Every row comes from one small tree of marks. The marks that hang from a mark follow it in brackets, in alphabetical order. Every link used is in the known rows. Which tree was each row made from?
Known rows:
keber{bifa{mabe{pido}} kinevi nagele peti}: [-0.16  0.18 -0.20  0.11  0.06 -0.42 -0.01 -0.07 -0.03 -0.07 -0.07  0.05
 -0.54 -0.04  0.26 -0.10 -0.09  0.07  0.04  0.04  0.00 -0.05  0.09 -0.04
 -0.28]
nagele{keber}: [ 0.14 -0.06  0.01 -0.09  0.05 -0.09  0.08 -0.06  0.12 -0.05  0.26  0.01
 -0.21  0.02 -0.06  0.14  0.18 -0.05  0.14  0.10 -0.07 -0.05  0.00  0.00
 -0.11]
mabe{bifa{keber{kinevi}} pido}: [-0.20 -0.12 -0.05 -0.16  0.18  0.12 -0.27  0.06 -0.14 -0.02  0.21 -0.15
 -0.66  0.07  0.12 -0.05 -0.02  0.22 -0.07 -0.24 -0.20  0.00 -0.02  0.09
 -0.14]
keber{peti}: [ 0.04 -0.01 -0.03 -0.04  0.00 -0.11 -0.08 -0.08  0.09 -0.11  0.18  0.05
 -0.35  0.17  0.02 -0.06  0.20 -0.04 -0.02  0.25 -0.11 -0.09  0.04  0.04
 -0.23]
nagele{keber toza}: [ 0.18 -0.08 -0.01 -0.07  0.11 -0.29  0.14 -0.01  0.06  0.04  0.20  0.07
 -0.06 -0.09 -0.03  0.15  0.13 -0.20  0.17  0.15 -0.01  0.03 -0.02  0.07
 -0.13]
keber{kinevi nagele{toza{bifa{mabe} dito pido}}}: [ 0.06 -0.11 -0.18 -0.11  0.26 -0.24  0.02 -0.14 -0.26 -0.04  0.11  0.10
 -0.14 -0.21  0.06  0.20 -0.01 -0.12  0.05 -0.09  0.11  0.05  0.14  0.00
 -0.07]
nagele{keber{peti} toza{bifa dito pido}}: [ 0.18 -0.24  0.13 -0.20  0.37 -0.11  0.04 -0.07 -0.01  0.04  0.23  0.14
 -0.01 -0.08 -0.02  0.35  0.25 -0.19 -0.05  0.13  0.12 -0.03  0.04 -0.04
  0.00]
toza{dito nagele{keber{bifa kinevi}} pido}: [ 0.33 -0.34 -0.02 -0.21  0.29  0.01  0.04 -0.06  0.14  0.12  0.19  0.08
 -0.04  0.01 -0.23  0.30  0.20 -0.10 -0.01  0.03  0.07 -0.08  0.06 -0.17
  0.06]
bifa{keber{kinevi nagele peti}}: [-0.05  0.08 -0.22  0.02 -0.22 -0.22  0.15  0.03 -0.03 -0.14  0.02 -0.01
 -0.34 -0.09  0.18 -0.05  0.03 -0.06  0.05  0.02  0.02 -0.11 -0.10  0.13
 -0.23]
nagele{keber{bifa kinevi} toza}: [ 0.18  0.00 -0.15  0.06  0.02 -0.50  0.26 -0.02  0.12  0.08  0.07  0.09
 -0.09 -0.14 -0.01  0.14  0.09 -0.18  0.21  0.08  0.07 -0.02 -0.03  0.07
 -0.19]
toza{bifa dito pido}: [ 0.11 -0.26  0.08 -0.30  0.39  0.24 -0.21 -0.15 -0.11 -0.08  0.38  0.09
 -0.19  0.15 -0.12  0.26  0.23  0.00 -0.18 -0.03 -0.08 -0.01  0.21 -0.10
  0.13]
dito{toza{bifa{mabe} nagele pido}}: [ 0.14 -0.39  0.21 -0.47  0.43  0.25 -0.36 -0.11 -0.06  0.05  0.36  0.10
 -0.17  0.19 -0.13  0.17  0.23  0.08 -0.24 -0.04 -0.09  0.00  0.13 -0.13
  0.18]
mabe{pido{keber{nagele}}}: [ 0.02  0.05 -0.15 -0.10  0.21  0.05 -0.10  0.04 -0.05 -0.13  0.12 -0.06
 -0.47  0.09  0.08 -0.04 -0.11  0.06 -0.04  0.02 -0.22  0.04  0.17 -0.06
 -0.13]
toza{bifa{mabe} dito pido}: [ 0.00 -0.21  0.17 -0.39  0.45  0.26 -0.33 -0.17 -0.18 -0.06  0.40  0.07
 -0.30  0.12 -0.02  0.26  0.16  0.11 -0.23 -0.12 -0.06  0.03  0.24 -0.08
  0.17]
keber{bifa{mabe} kinevi nagele{toza{dito}}}: [-0.04  0.11 -0.27  0.07  0.06 -0.52  0.12 -0.11 -0.13  0.03 -0.02  0.11
 -0.21 -0.22  0.11  0.05 -0.15 -0.16  0.18 -0.06  0.04  0.08  0.11 -0.03
 -0.15]
dito{toza{bifa{keber{kinevi nagele} mabe} pido}}: [-0.02 -0.22  0.05 -0.33  0.20  0.10 -0.23 -0.08 -0.17 -0.04  0.28  0.01
 -0.25  0.02  0.06  0.13  0.10  0.13 -0.17 -0.18  0.00 -0.04  0.09 -0.02
  0.10]
peti{keber{kinevi nagele}}: [ 0.04  0.09 -0.34  0.18 -0.19 -0.26  0.12 -0.07 -0.03 -0.17  0.06 -0.05
 -0.15 -0.02 -0.02  0.00  0.09 -0.09  0.08  0.03 -0.01 -0.09  0.04  0.03
 -0.20]
keber{bifa peti}: [-0.02  0.12 -0.06  0.06 -0.04 -0.27 -0.01 -0.05  0.18 -0.07  0.10  0.11
 -0.39  0.20  0.06 -0.11  0.12 -0.05  0.00  0.27 -0.13 -0.09  0.08 -0.01
 -0.19]
pido{keber}: [ 0.11  0.10 -0.13 -0.14  0.02  0.04 -0.01 -0.01  0.05 -0.13  0.18 -0.03
 -0.39  0.13  0.00 -0.03 -0.01  0.03 -0.03  0.06 -0.17 -0.03  0.12  0.02
 -0.11]
peti{keber{bifa{mabe}}}: [-0.10  0.18 -0.09  0.05 -0.11 -0.18 -0.08 -0.04  0.07 -0.09  0.18 -0.02
 -0.30  0.19  0.04 -0.06  0.08  0.03 -0.07  0.05 -0.15 -0.04  0.12  0.02
 -0.05]
pido{keber{bifa nagele peti}}: [ 0.01  0.28 -0.23  0.06 -0.05 -0.24  0.16  0.02  0.08 -0.15 -0.03  0.08
 -0.42  0.06  0.15 -0.10 -0.15 -0.06  0.06  0.18 -0.09 -0.06  0.11 -0.06
 -0.18]
toza{bifa{mabe} dito nagele{keber} pido}: [ 0.18 -0.37  0.27 -0.52  0.57  0.32 -0.18 -0.10 -0.07  0.05  0.36  0.11
 -0.13  0.03 -0.11  0.45  0.22  0.02 -0.17 -0.14  0.02  0.01  0.09 -0.17
  0.27]
toza{nagele{keber{bifa kinevi peti}}}: [ 0.21 -0.11 -0.05 -0.08  0.06 -0.20  0.17 -0.02  0.24  0.04  0.06  0.10
 -0.18  0.03 -0.08  0.13  0.19 -0.11  0.09  0.14  0.02 -0.12 -0.10 -0.05
 -0.14]
pido{keber{kinevi nagele{toza{bifa}}}}: [ 0.11  0.12 -0.31 -0.06  0.07 -0.22  0.20 -0.02 -0.12 -0.13  0.00  0.05
 -0.26 -0.14  0.09  0.07 -0.13 -0.10  0.08 -0.04  0.00  0.01  0.07  0.05
 -0.15]

Which tree is each row?
[-0.13  0.02 -0.18 -0.05  0.27  0.01 -0.18  0.02 -0.15 -0.08  0.04 -0.11
 -0.70  0.02  0.18 -0.06 -0.15  0.19 -0.01 -0.11 -0.13 -0.02  0.07 -0.04
 -0.26] -> mabe{bifa pido{keber{kinevi nagele peti}}}
[-0.13  0.16 -0.21  0.12  0.11 -0.57  0.04 -0.04 -0.08  0.00 -0.12  0.10
 -0.42 -0.13  0.28 -0.09 -0.13 -0.06  0.06  0.07  0.05  0.02  0.08  0.02
 -0.29] -> keber{bifa{mabe{pido}} kinevi nagele{toza} peti}
[ 0.15 -0.05 -0.07  0.00 -0.03 -0.24  0.14 -0.08  0.15 -0.05  0.12 -0.01
 -0.25 -0.05  0.00  0.14  0.24 -0.03  0.11  0.12  0.08 -0.16 -0.08  0.04
 -0.28] -> nagele{keber{kinevi peti}}
[-0.08  0.20 -0.25  0.08 -0.03 -0.42  0.09 -0.11 -0.06 -0.07  0.01  0.07
 -0.41 -0.08  0.15 -0.05 -0.12  0.02  0.17 -0.05 -0.02  0.00  0.12 -0.01
 -0.18] -> keber{bifa{mabe} kinevi nagele}
[ 0.14 -0.24  0.03 -0.24  0.37 -0.01 -0.12 -0.10 -0.14  0.00  0.30  0.14
 -0.06  0.04 -0.09  0.21  0.17 -0.17 -0.11  0.06 -0.03  0.07  0.17  0.00
  0.07] -> nagele{toza{bifa dito pido}}
[-0.24  0.03  0.14 -0.25  0.08  0.08 -0.29  0.07 -0.07 -0.07  0.20 -0.10
 -0.63  0.12  0.29 -0.09  0.02  0.20 -0.23 -0.07 -0.16 -0.01 -0.01  0.12
 -0.09] -> bifa{keber{peti} mabe{pido}}
[-0.06 -0.10  0.11 -0.33  0.31  0.17 -0.23 -0.19 -0.16 -0.08  0.34  0.06
 -0.28  0.05 -0.02  0.25  0.13  0.02 -0.12 -0.17 -0.15  0.05  0.13 -0.08
  0.11] -> toza{bifa{mabe} dito}
[-0.16  0.01 -0.15 -0.02 -0.01 -0.20  0.01  0.02 -0.17 -0.04  0.07 -0.01
 -0.46 -0.11  0.19 -0.05 -0.06 -0.02  0.12 -0.08 -0.02 -0.01 -0.10  0.14
 -0.22] -> mabe{bifa{keber{kinevi nagele{toza} peti}}}
[ 0.10  0.05 -0.10  0.08 -0.06 -0.36  0.20 -0.05  0.22 -0.02  0.06  0.05
 -0.28 -0.02  0.03  0.10  0.18 -0.04  0.13  0.13  0.06 -0.16 -0.05  0.00
 -0.25] -> nagele{keber{bifa kinevi peti}}
[-0.02  0.01 -0.13 -0.07 -0.21 -0.12  0.05  0.03  0.05 -0.10  0.10 -0.05
 -0.38  0.02  0.12 -0.05  0.14  0.00 -0.06  0.02 -0.02 -0.15 -0.11  0.17
 -0.22] -> bifa{keber{kinevi peti}}
[ 0.26 -0.32  0.18 -0.39  0.44  0.21 -0.03 -0.03  0.04 -0.01  0.32  0.15
 -0.14  0.13 -0.12  0.31  0.27  0.00 -0.10  0.04  0.00 -0.05  0.05 -0.07
  0.16] -> toza{bifa nagele{keber} pido}
[-0.19 -0.14 -0.14 -0.10  0.24 -0.01 -0.17  0.06 -0.26  0.02  0.12 -0.09
 -0.49 -0.11  0.14  0.03 -0.13  0.04  0.02 -0.25 -0.14  0.08 -0.02  0.03
 -0.12] -> mabe{bifa{keber{kinevi nagele{toza{dito}}}} pido}
[ 0.02  0.13 -0.28  0.17 -0.22 -0.29  0.08 -0.05  0.12 -0.10  0.08 -0.04
 -0.21  0.12 -0.05 -0.04  0.15 -0.03 -0.02  0.05 -0.06 -0.13  0.06  0.04
 -0.17] -> peti{keber{bifa kinevi}}
[ 0.09  0.17 -0.31  0.03 -0.07 -0.20  0.16 -0.03  0.00 -0.17 -0.04 -0.01
 -0.39 -0.06  0.12 -0.03 -0.08 -0.03  0.06  0.09  0.01 -0.11  0.04  0.01
 -0.29] -> pido{keber{kinevi nagele peti}}
[ 0.00 -0.12  0.06 -0.27  0.31 -0.06 -0.14 -0.13 -0.18  0.01  0.26  0.11
 -0.14 -0.04  0.00  0.21  0.09 -0.15 -0.06 -0.06 -0.10  0.12  0.10  0.01
  0.05] -> nagele{toza{bifa{mabe} dito}}
[-0.08  0.08 -0.11 -0.05  0.11 -0.23 -0.15 -0.07  0.02 -0.01  0.12 -0.02
 -0.54  0.09  0.10 -0.06  0.00  0.16 -0.05 -0.09 -0.11 -0.02  0.13  0.02
 -0.17] -> keber{bifa{mabe{pido}} kinevi}
[-0.25 -0.09  0.06 -0.16  0.20  0.15 -0.32  0.09 -0.10 -0.04  0.22 -0.11
 -0.69  0.16  0.18 -0.09  0.01  0.20 -0.11 -0.10 -0.24  0.00 -0.03  0.07
 -0.13] -> mabe{bifa{keber{peti}} pido}
[-0.03  0.05 -0.15 -0.06 -0.10 -0.20  0.13  0.07 -0.10 -0.08  0.12  0.04
 -0.21 -0.09  0.14 -0.04 -0.06 -0.17  0.10  0.04 -0.09  0.06 -0.03  0.14
 -0.08] -> bifa{keber{nagele{toza}}}
[-0.13  0.24 -0.18  0.14 -0.12 -0.28  0.03 -0.05 -0.02 -0.13  0.09  0.01
 -0.27  0.08  0.10 -0.06 -0.03 -0.03  0.04  0.05 -0.11  0.00  0.13 -0.03
 -0.06] -> peti{keber{bifa{mabe} nagele}}
[ 0.03  0.09 -0.34  0.21 -0.04 -0.60  0.24 -0.09  0.00  0.00 -0.13  0.15
 -0.14 -0.18  0.08  0.01 -0.03 -0.29  0.17  0.16  0.09 -0.03  0.04 -0.04
 -0.28] -> keber{bifa kinevi nagele{toza{dito}} peti}
[-0.18  0.02 -0.14 -0.02 -0.04 -0.10 -0.03  0.00 -0.14 -0.08  0.10 -0.04
 -0.54 -0.05  0.18 -0.05 -0.04  0.06  0.10 -0.10 -0.06 -0.06 -0.09  0.10
 -0.21] -> mabe{bifa{keber{kinevi nagele peti}}}
[-0.09 -0.12  0.02 -0.25  0.07  0.00 -0.15 -0.09 -0.12 -0.06  0.18  0.02
 -0.26 -0.03  0.10  0.10  0.11  0.05 -0.11 -0.15 -0.04 -0.06 -0.03 -0.02
 -0.01] -> dito{toza{bifa{keber{kinevi nagele peti} mabe}}}
[ 0.06  0.09 -0.29  0.20  0.01 -0.61  0.20 -0.04  0.00 -0.02 -0.09  0.17
 -0.23 -0.09  0.15 -0.07 -0.02 -0.17  0.12  0.24  0.15 -0.06  0.10  0.03
 -0.29] -> keber{bifa kinevi nagele{toza{pido}} peti}
[ 0.06 -0.12 -0.01 -0.20  0.16 -0.13 -0.01  0.02 -0.11 -0.04  0.19  0.10
 -0.21  0.01  0.11  0.08  0.16 -0.07 -0.15  0.05  0.06 -0.03  0.03  0.18
 -0.04] -> nagele{toza{bifa{keber{kinevi peti}} pido}}
[ 0.02 -0.21  0.16 -0.46  0.29  0.21 -0.17  0.01 -0.09 -0.04  0.22  0.08
 -0.39  0.10  0.13  0.15  0.18  0.15 -0.30 -0.13  0.06 -0.08 -0.02  0.09
  0.12] -> toza{bifa{keber{kinevi peti} mabe} nagele pido}
[-0.02  0.10  0.09 -0.04  0.05 -0.25  0.04 -0.05  0.17 -0.01  0.15  0.06
 -0.37  0.05  0.12  0.07  0.11  0.02  0.08  0.14 -0.02 -0.08  0.01 -0.02
 -0.14] -> nagele{keber{bifa{mabe} peti}}
[ 0.25 -0.43  0.19 -0.37  0.38  0.17 -0.16 -0.07  0.08  0.05  0.29  0.11
 -0.04  0.13 -0.18  0.26  0.33 -0.02 -0.16  0.08  0.01 -0.09  0.02 -0.16
  0.11] -> dito{toza{bifa nagele{keber{peti}} pido}}
[ 0.02  0.23 -0.20 -0.09 -0.02 -0.16  0.02 -0.03  0.05 -0.08  0.06 -0.03
 -0.52  0.06  0.11 -0.04 -0.11  0.13 -0.03 -0.08 -0.08 -0.06  0.12  0.04
 -0.14] -> pido{keber{bifa{mabe} kinevi}}
[ 0.07 -0.33  0.13 -0.53  0.38  0.34 -0.21 -0.04 -0.16  0.02  0.29  0.05
 -0.23  0.02 -0.02  0.32  0.15  0.07 -0.29 -0.28  0.02 -0.02  0.03 -0.03
  0.25] -> toza{bifa{keber{kinevi} mabe} dito nagele pido}
